What can hang from each mark
q_401: q_189
q_865: q_819
q_897: q_139 q_244
q_189: q_401 q_897
q_554: q_189
q_819: q_536 q_865
q_304: q_819
q_139: q_897
q_536: q_189 q_819

Known rows, with every way that one mark hangs from another
q_401(q_189(q_897(q_139 q_244))): [-13.0 -22.9 -41.5   6.3 -10.6  28.9   6.1  -0.4  -4.2  27.8  27.5   9.2
  48.1  24.6 -33.4  36.2  -8.0  32.8  25.1 -42.3]
q_401(q_189(q_897)): [ -4.1  -5.5 -39.4  -3.7 -10.6  21.4  11.7   3.4 -32.2   8.8  13.0  -2.0
  60.4  26.2 -14.6  34.2  12.2  17.3  16.7 -34.9]
q_304(q_819(q_536(q_189(q_897(q_139 q_244))))): [-25.1 -14.2  -4.2 -22.6   3.7  31.3 -19.8 -18.8  44.6   1.2  18.0   6.3
  -0.3  25.6  -5.6  35.8  13.2  12.9   2.6 -39.3]
q_865(q_819(q_536(q_189))): [ -5.3   3.5  -5.1 -40.7  32.5  -0.4 -11.6   9.3  54.3  18.2   0.9   3.1
  23.4 -13.4 -14.6  44.9  -7.6  49.2 -27.8 -11.2]
q_819(q_536(q_189(q_401 q_897(q_139))) q_865): [ -3.7  -4.6  -8.2 -25.1  -0.4  -5.5  31.5  -1.4  -1.6 -35.3 -16.8  29.5
  40.9  17.5 -40.0  46.8 -13.9  45.5 -46.6 -47.2]
q_189(q_401 q_897): [ 33.8  -5.4  -6.4  35.0   1.8   3.2  14.2  18.8 -65.1 -32.1 -26.2   0.6
  49.1  50.9   4.9  24.6  -4.2   6.9  19.7 -20.2]
q_139(q_897(q_244)): [ -0.5 -14.4  -9.1   0.9   7.0  -8.7 -11.4   1.2   7.6  12.0   7.2   4.9
  33.0   8.3  -1.0   9.6   0.1  12.9  -3.7 -53.9]
q_536(q_189(q_897)): [  1.1  -5.9 -13.3 -21.1 -20.4 -28.1 -25.1   7.3  25.0 -18.9  -6.5 -12.9
  53.7  -6.0  -8.0  27.8  -6.7   4.1  11.2 -30.0]
q_401(q_189): [-14.5  -5.3 -38.0  -0.7   6.0   7.3  22.8   1.2 -12.4  19.4  24.6  -5.9
  45.3   6.5 -19.0  46.5  11.9  31.7   8.3 -46.7]
q_536(q_819): [ 13.8   5.9 -11.7  -0.4 -17.5 -18.3  12.4   2.4 -10.6 -10.6 -10.0 -38.0
  27.7   3.8   6.3  13.0  11.8  11.2  13.7 -40.6]
q_536(q_189(q_401 q_897) q_819(q_865)): [ 17.3   6.2 -12.4 -18.8 -44.9 -35.1  10.4  21.5 -38.1 -41.6 -22.7 -32.0
  62.4   2.5  -3.3  36.7 -10.7  13.7   0.3 -59.2]
q_554(q_189(q_897(q_139))): [ 26.7 -19.4 -18.6   6.5   5.1 -30.6  14.4  12.5  10.1 -27.7  -2.1  22.6
  68.8  16.4 -10.0  20.7 -15.5 -23.7   5.8 -30.1]
q_865(q_819(q_536(q_189(q_401 q_897(q_139 q_244))))): [ -0.9  -7.2  -4.2 -21.7  30.3  11.5 -14.9  13.1  48.5  20.2   1.5  13.5
  21.2   1.8 -25.9  46.5 -25.5  55.8 -17.5 -11.9]
q_536(q_189(q_401 q_897(q_139 q_244)) q_819(q_865)): [  8.2 -11.5 -13.6  -8.8 -44.4 -26.9   4.8  17.8 -11.7 -22.6  -8.7 -21.6
  50.3   1.1 -23.0  39.7 -31.6  28.0   9.1 -66.1]
q_865(q_819(q_536(q_189(q_401 q_897(q_139))))): [ -2.5  -0.2  -3.1 -23.7  30.7   9.8  -8.4  13.4  44.0  13.4  -3.8  12.5
  26.3   2.9 -20.6  47.5 -21.4  52.7 -26.6  -9.3]
q_865(q_819): [ -3.2   1.1  -4.3 -28.7  24.6   3.1  -0.8  16.1  34.3  34.9   3.1  -4.9
  35.2  -1.3   8.0  37.4 -13.8  43.0  -1.0 -13.2]
q_554(q_189(q_897)): [ 37.8 -12.1 -19.7  -1.6   5.3 -36.0   9.9  15.8 -12.2 -35.9  -6.3  13.8
  74.3  14.9  -0.3  17.5   0.8 -33.7   9.7 -27.1]
q_536(q_189(q_401 q_897(q_244)) q_819(q_865)): [ 19.7  -4.9 -14.7 -16.9 -44.8 -32.9   1.1  20.9 -32.7 -31.8 -13.2 -30.0
  54.2   0.3 -11.8  35.0 -15.7  18.0  12.3 -63.0]
q_819(q_536): [  8.0  -0.1  -8.6  -1.0  26.7   4.5  13.4 -13.9  12.2 -19.8  -9.5  11.9
  10.2  16.4 -23.5  22.8  17.9  28.5 -23.4 -19.6]

Rows
[  6.2   3.3  -3.6 -29.4  30.4   5.7 -10.9  15.3  29.2   6.7  -6.6   5.5
  29.3   3.0 -13.6  44.0 -10.5  45.9 -24.2  -6.9]	q_865(q_819(q_536(q_189(q_401 q_897))))
[  6.7  -3.7  -5.1 -27.9  29.5   7.4 -17.7  15.5  33.3  14.7  -1.9   6.5
  24.4   1.3 -18.4  42.5 -13.9  47.8 -14.9  -9.9]	q_865(q_819(q_536(q_189(q_401 q_897(q_244)))))
[  5.6   5.4 -15.2 -45.2 -55.5 -33.7  -1.9  10.3  -6.7 -28.8 -16.3 -33.8
  65.0  -8.6  -3.1  24.0  -3.7   7.9   0.9 -56.3]	q_536(q_189(q_897) q_819(q_865))
[ -2.2   0.7  -8.0 -28.7  10.3 -18.9  35.9  -0.6  -3.1 -34.4 -12.3  20.1
  33.9   2.9 -35.8  51.8  -4.6  49.0 -50.1 -51.8]	q_819(q_536(q_189(q_401)) q_865)
[  0.6   4.5  -2.4 -27.0  38.1   0.1  -5.6  14.4  38.3  11.9  -2.3   4.0
  22.6  -6.6 -15.3  50.6 -11.0  52.4 -28.0 -13.3]	q_865(q_819(q_536(q_189(q_401))))
[ -3.8  -0.6 -10.9 -48.9  -8.1  -7.9  20.5  -7.5   5.3 -33.4 -14.9  21.7
  46.3   9.8 -32.0  34.3   1.5  34.6 -44.8 -41.5]	q_819(q_536(q_189(q_897)) q_865)
[  1.8  -3.1  -6.8 -40.3  24.0   9.0 -23.6   9.5  49.3  20.0   1.1   5.9
  25.5  -3.4 -17.1  36.9 -10.3  46.4 -14.4  -8.0]	q_865(q_819(q_536(q_189(q_897(q_244)))))
[ -2.3 -11.3  -9.6 -24.2  -0.6  -3.6  24.3  -1.6   2.5 -29.1 -10.2  29.5
  35.9  16.4 -45.6  45.3 -17.6  48.4 -38.0 -47.9]	q_819(q_536(q_189(q_401 q_897(q_139 q_244))) q_865)
[ -4.3   6.4 -14.2 -42.1 -40.0 -47.2   8.8   7.2  13.3 -19.4  -5.7 -37.2
  50.7 -28.5  -7.3  36.0  -6.1  21.1  -7.0 -67.0]	q_536(q_189 q_819(q_865))
[ -3.8 -11.4 -17.0 -35.3 -55.0 -25.5  -7.4   6.4  20.9 -10.7  -2.3 -21.9
  52.6  -9.3 -21.9  25.8 -24.5  21.4   9.5 -62.8]	q_536(q_189(q_897(q_139 q_244)) q_819(q_865))
[ 14.7   5.7 -10.7   8.1 -17.9 -47.6  -2.0  18.8  -7.1 -31.0 -10.5 -47.2
  33.0 -19.3  -5.7  41.5  -4.1  15.6   7.1 -55.3]	q_536(q_189(q_401) q_819)
[ 15.7 -10.9 -14.1  14.2 -34.5 -26.3 -17.9  16.5   1.8 -21.9  -7.8 -32.1
  35.1  -1.7 -21.0  32.1 -24.6  17.2  23.4 -50.0]	q_536(q_189(q_401 q_897(q_139 q_244)) q_819)
[ 17.2 -15.5  -5.1  47.0   2.1  12.2  19.5  15.1 -33.4 -20.9 -18.9  13.1
  42.8  52.1 -10.2  31.2 -26.7  21.7  14.4 -25.6]	q_189(q_401 q_897(q_139))
[ -2.3  -7.9 -12.0 -48.8  -8.9  -6.1  13.1  -8.3   9.5 -25.4 -10.4  23.9
  41.4   8.4 -37.0  34.1  -2.2  37.2 -35.3 -43.9]	q_819(q_536(q_189(q_897(q_244))) q_865)
[ -6.5  -8.4  -6.1 -35.3  24.1  11.8 -20.0   6.8  64.3  26.1   4.6  12.5
  22.1  -2.6 -25.2  40.8 -21.9  52.0 -17.5  -9.3]	q_865(q_819(q_536(q_189(q_897(q_139 q_244)))))
[-23.4  -2.5  -2.1 -28.3  12.4  18.9 -11.0 -17.1  34.6  -7.5  12.7  -4.6
   0.1  16.9   5.7  40.4  27.7  10.6  -8.0 -40.2]	q_304(q_819(q_536(q_189)))
[ 13.8   5.1 -15.4 -22.2 -44.3 -33.0 -23.9   9.1   5.6 -29.4 -14.0 -44.2
  49.1 -10.7  -1.5  16.3   3.3  -3.6  15.8 -40.5]	q_536(q_189(q_897) q_819)
